Known rows, with every step that occurs
T -> Z -> B -> Q -> L: [-3.76  1.23 -1.36  0.71 -3.49 -1.66 -5.62 -1.94 -0.22  0.33 -4.34  4.00
 -6.42 -0.34  2.05  0.48  0.82 -1.00  1.39  3.45]
B -> Q -> L: [-0.77  0.34 -1.01  1.99 -2.88  0.17 -6.01 -1.71 -0.26 -3.85 -0.59  2.41
 -3.85 -0.91  1.80 -3.78  2.02 -0.54 -0.37  2.15]
B -> Z -> M -> Q -> T: [ 0.21 -5.93 -0.04 -0.87 -2.56  3.09 -1.46  4.05 -0.49 -2.05  5.52 -1.17
 -4.21  0.27  1.96 -0.56  3.00  0.52  2.19  0.35]
Z -> M: [-0.61 -5.46  0.16 -1.74 -1.63  1.88 -1.58  2.51 -0.98 -0.84 -0.92  0.56
 -3.49 -1.86  1.78 -4.00  1.55  0.42 -1.81 -2.65]
W -> M -> Q -> T -> Z -> B: [-2.40 -3.53 -0.16  0.32 -3.15  0.88 -1.44  4.38  0.97  0.22 -1.05  2.80
 -4.85  0.22  1.97 -0.71  1.44  5.31  2.74  2.08]
Z -> B -> Q -> T: [-4.55 -1.71 -0.46  0.32 -2.99 -1.92 -3.55  2.27  0.70  0.54 -1.88 -0.28
 -1.96 -0.77  0.36 -3.54  0.40  1.26 -0.28  1.62]
L -> Z: [-0.08  0.94 -0.31 -3.95 -0.56  1.88 -2.54 -1.14 -3.51 -0.97 -4.70  0.70
 -0.57 -1.32  2.64 -1.38  0.70  2.69 -1.57  0.53]
T -> Q -> L: [-0.50 -0.03 -0.62 -0.52 -2.67  0.14 -3.95 -1.29 -3.97 -5.31 -0.07  1.46
 -6.55 -1.32  2.28 -4.98  0.49 -1.84 -2.05  3.15]
W -> M -> Z -> B: [-3.74 -4.53  1.39  1.35 -1.77 -0.06 -2.64  3.16 -3.12  2.12 -0.95  3.69
  0.84 -2.01  2.12 -0.74  1.06  6.91  2.54  0.16]
Q -> T -> Z: [-2.10  3.08 -1.01 -3.47 -0.99  1.49 -1.37 -1.32 -1.07 -0.87 -2.53  2.10
 -4.56 -1.78  2.14 -3.72 -0.07  2.16 -0.52  1.47]
L -> Z -> M -> Q: [ 1.64 -8.08 -0.83 -1.51 -1.66  2.87 -1.88  3.49 -1.48 -2.50 -1.98 -0.27
 -3.77  0.25  3.10  1.76  2.50  1.41 -0.40  0.36]
B -> Z: [-0.18  0.79  0.78 -3.39 -1.42  2.22 -2.62 -0.74 -3.67 -0.66 -0.26  1.04
  0.02 -2.00  2.03 -1.74  0.94  0.77  0.17  0.67]
Z -> L: [-0.22  0.07 -0.79  0.51 -1.08  0.22 -3.07 -0.24 -1.05 -0.13 -1.14  0.95
 -1.33 -0.80  3.07 -3.88 -2.22  1.78 -3.44 -2.76]
T -> Q -> L -> Z -> M: [ 1.82 -2.31 -0.64 -2.59 -2.69  1.61 -3.82  0.38 -4.48 -4.06  0.25  0.47
 -7.93  0.24  2.55  0.00  2.47 -3.15 -0.45  1.50]
M -> W: [-1.38 -3.85 -1.61 -2.84  0.29  2.07 -2.58  1.28 -0.16  0.29 -4.22  0.89
 -1.16 -2.74  2.49 -5.66 -1.37  0.33 -0.64  2.10]
Q -> L -> Z: [ 1.44  3.05 -0.34 -2.07 -1.54  1.82 -4.78 -3.02 -2.88 -2.80 -1.67  1.77
 -3.41 -0.07  3.34 -2.89  1.11  2.32 -0.39  0.97]
B -> Z -> L: [ 0.80  2.53  0.27 -0.80 -1.41  1.18 -3.12 -1.29 -2.90  0.71  1.88  1.03
 -0.02 -0.60  2.97 -0.35 -1.05  0.31 -0.83 -2.03]
B -> Q -> T: [-2.57  0.37 -1.05 -0.52 -2.20  0.06 -3.70  0.88  0.02 -2.56 -0.64  0.20
 -2.04 -1.37  0.69 -4.27  1.09  0.46 -0.82  1.66]
B -> Z -> M: [ 0.37 -2.91  0.94 -3.34 -1.86  2.86 -1.90  1.76 -2.46 -0.21  1.77  0.42
 -2.08 -1.64  1.74 -0.77  2.72 -0.80  0.87 -2.07]
W -> M -> Z -> B -> Q: [-4.73 -4.70  0.63  2.95 -2.66 -1.06 -4.51  3.76 -2.78  1.21 -1.71  4.18
  0.63 -1.98  1.18  2.06  2.50  4.31  3.49  1.52]
L -> Q -> T: [-1.37 -0.06 -0.43 -1.75 -1.60  0.53 -1.44  2.09  0.69 -4.07  0.64 -0.48
 -1.62 -2.72  1.24 -4.47  0.66  1.35 -3.36  2.66]

Rows
[-5.22 -1.56 -0.53  4.06 -2.77 -2.49 -6.40 -0.58 -2.50  0.29 -0.77  3.24
 -2.85 -0.67  2.50  0.19  1.19  1.85  2.61  4.15]	M -> Z -> B -> Q -> L
[-1.90 -1.11 -1.19  2.92 -0.40 -0.85 -3.25  0.41 -2.19 -1.25  0.59  1.98
  0.72 -2.06  3.57  2.27 -1.20  1.68 -2.51  1.73]	M -> Z -> L -> Q
[-0.62 -1.30  0.28  3.15 -0.97  0.78 -3.50  1.25 -3.21  0.00  2.12  4.27
  0.81 -1.14  3.36 -0.04 -0.06  5.63  0.75 -2.64]	W -> M -> Z -> L
[ 1.31 -8.00 -0.87  2.35 -2.95  2.20 -3.52  2.82  0.66 -4.09  2.70  0.92
 -7.11  0.32  3.21 -3.74  2.26  0.65  0.02  0.08]	Z -> M -> Q -> L
[-1.96 -0.59 -0.85  2.52 -0.04 -0.21 -3.62 -1.28 -3.56  0.59 -0.26  2.44
 -0.32 -1.17  3.85 -0.48 -2.25  3.48 -1.03 -0.91]	M -> Z -> L
[ 0.96 -2.34 -0.93 -0.45 -2.89  1.56 -6.06  0.13 -1.39 -3.12 -0.15  1.53
 -5.31  0.27  2.00  0.78  4.00 -1.97  1.03  0.08]	B -> Q -> L -> Z -> M
[-0.57  0.04 -2.52  1.10 -1.42  0.94 -2.19  0.20  0.32 -1.17 -0.30  1.43
 -5.46  0.79  3.81 -0.45 -1.64  1.82 -0.70  1.37]	M -> Q -> T -> Z -> L
[ 0.35  3.39 -0.08 -0.58 -1.86  0.50 -2.43  0.72 -0.49 -1.71  5.57 -0.52
 -0.61 -0.88  2.10 -0.13 -0.23 -0.21 -1.52  0.66]	B -> Z -> L -> Q -> T
[-0.58 -2.20  0.05  3.32 -1.22  0.19 -3.04  2.68 -2.04 -1.76  2.89  3.60
  1.68 -2.18  3.11  2.72  0.63  3.99 -0.31 -0.20]	W -> M -> Z -> L -> Q
[-1.84 -2.57  0.53  0.73 -0.95  1.72 -2.72  1.71 -3.73 -1.11  0.00  4.24
  1.08 -2.75  2.45 -1.26  2.32  6.36  1.96  0.03]	W -> M -> Z
[-2.11 -1.26  0.40 -3.44 -1.49 -0.06 -2.41  0.72 -2.91  1.95 -5.89  0.31
 -0.87 -0.78  2.44 -1.05 -0.42  2.92 -1.17  1.21]	L -> Z -> B
[-1.87 -5.18 -2.55 -4.39 -0.63  2.19 -1.16  4.23  2.79 -0.53 -0.95  1.11
 -6.39 -2.80  1.81 -0.44  1.19 -2.88  0.11  3.45]	L -> Q -> T -> Z -> M -> W
[-2.01  4.01 -2.46  0.42 -1.80 -0.70 -4.34 -1.67  0.35 -0.56 -1.30  2.55
 -4.34  0.07  2.07  0.52 -0.83 -1.05 -0.87  0.50]	B -> Q -> T -> Z -> L
[ 1.79 -1.28 -1.00  0.43 -2.08  2.34 -4.29 -0.84 -2.13 -4.35 -1.07  1.35
 -4.39  1.10  4.16 -1.11  1.52  3.21  0.08  3.44]	M -> Q -> L -> Z
[-2.83 -1.71 -0.39 -1.92 -2.34 -1.01 -4.50  0.78 -2.17  1.43 -6.38  0.55
 -0.31 -0.40  1.44  1.62  0.87  0.78 -0.14  2.73]	L -> Z -> B -> Q
[ 0.98 -0.42 -1.31  2.29 -2.17  1.94 -2.25  2.48  1.12 -1.59  2.22  3.37
 -4.30  0.80  3.13 -0.28  0.34  4.24  1.02 -0.85]	W -> M -> Q -> T -> Z -> L
[-2.79 -4.63 -3.25 -3.07 -1.22  1.73 -3.37  3.18  2.17  0.71 -2.07  1.88
 -6.52 -1.47  1.32 -0.29  1.81 -3.81  2.58  2.95]	B -> Q -> T -> Z -> M -> W
[-0.19 -0.46 -0.82  0.70 -1.43 -0.49 -2.72  1.23  0.47 -2.41 -0.45  0.54
 -0.91 -1.90  2.67 -1.39 -1.64  0.00 -5.11  0.10]	Z -> L -> Q
[-0.57  1.01 -1.08  0.61 -1.57 -0.38 -2.14  1.74  1.25 -2.22  2.81 -0.58
 -2.11 -1.14  2.23 -3.58 -1.42  1.31 -4.33  0.46]	Z -> L -> Q -> T
[-5.34 -3.29  0.21  0.63 -0.89 -1.18 -2.60  0.89 -3.76  2.48 -3.20  2.01
 -0.13 -1.88  2.64 -1.13 -0.71  4.58  0.81  1.99]	M -> Z -> B
[-3.20  3.01 -1.94 -2.09 -2.04  0.48 -3.57 -1.19 -0.17 -1.81 -3.27  2.37
 -4.58 -1.58  1.10 -0.58  1.57 -0.62  0.19  2.80]	B -> Q -> T -> Z
[ 0.55 -4.75 -2.45 -1.24 -1.67  2.12 -6.50  1.54  0.43 -1.41 -0.84  1.69
 -5.56  0.10  2.55  0.45  2.83 -3.74  2.94  2.58]	B -> Q -> L -> Z -> M -> W
[-2.42  0.86 -1.31  2.62 -0.67 -0.93 -2.89  0.91 -1.52 -2.05  3.72  0.68
 -0.56 -1.50  3.07  0.03 -0.90  3.08 -1.93  2.08]	M -> Z -> L -> Q -> T
[-0.99  4.31 -1.72 -0.96 -0.88  0.43 -2.34 -1.68 -0.14  0.24 -0.55  2.12
 -4.28 -0.13  3.08 -2.37 -1.96  1.65 -1.65 -1.13]	Q -> T -> Z -> L
[ 1.21 -7.79  0.09 -0.99 -2.26  3.08 -1.87  3.60 -1.85 -1.70  2.44  0.05
 -2.82 -0.38  2.46  1.31  2.83 -0.58  1.60  0.27]	B -> Z -> M -> Q
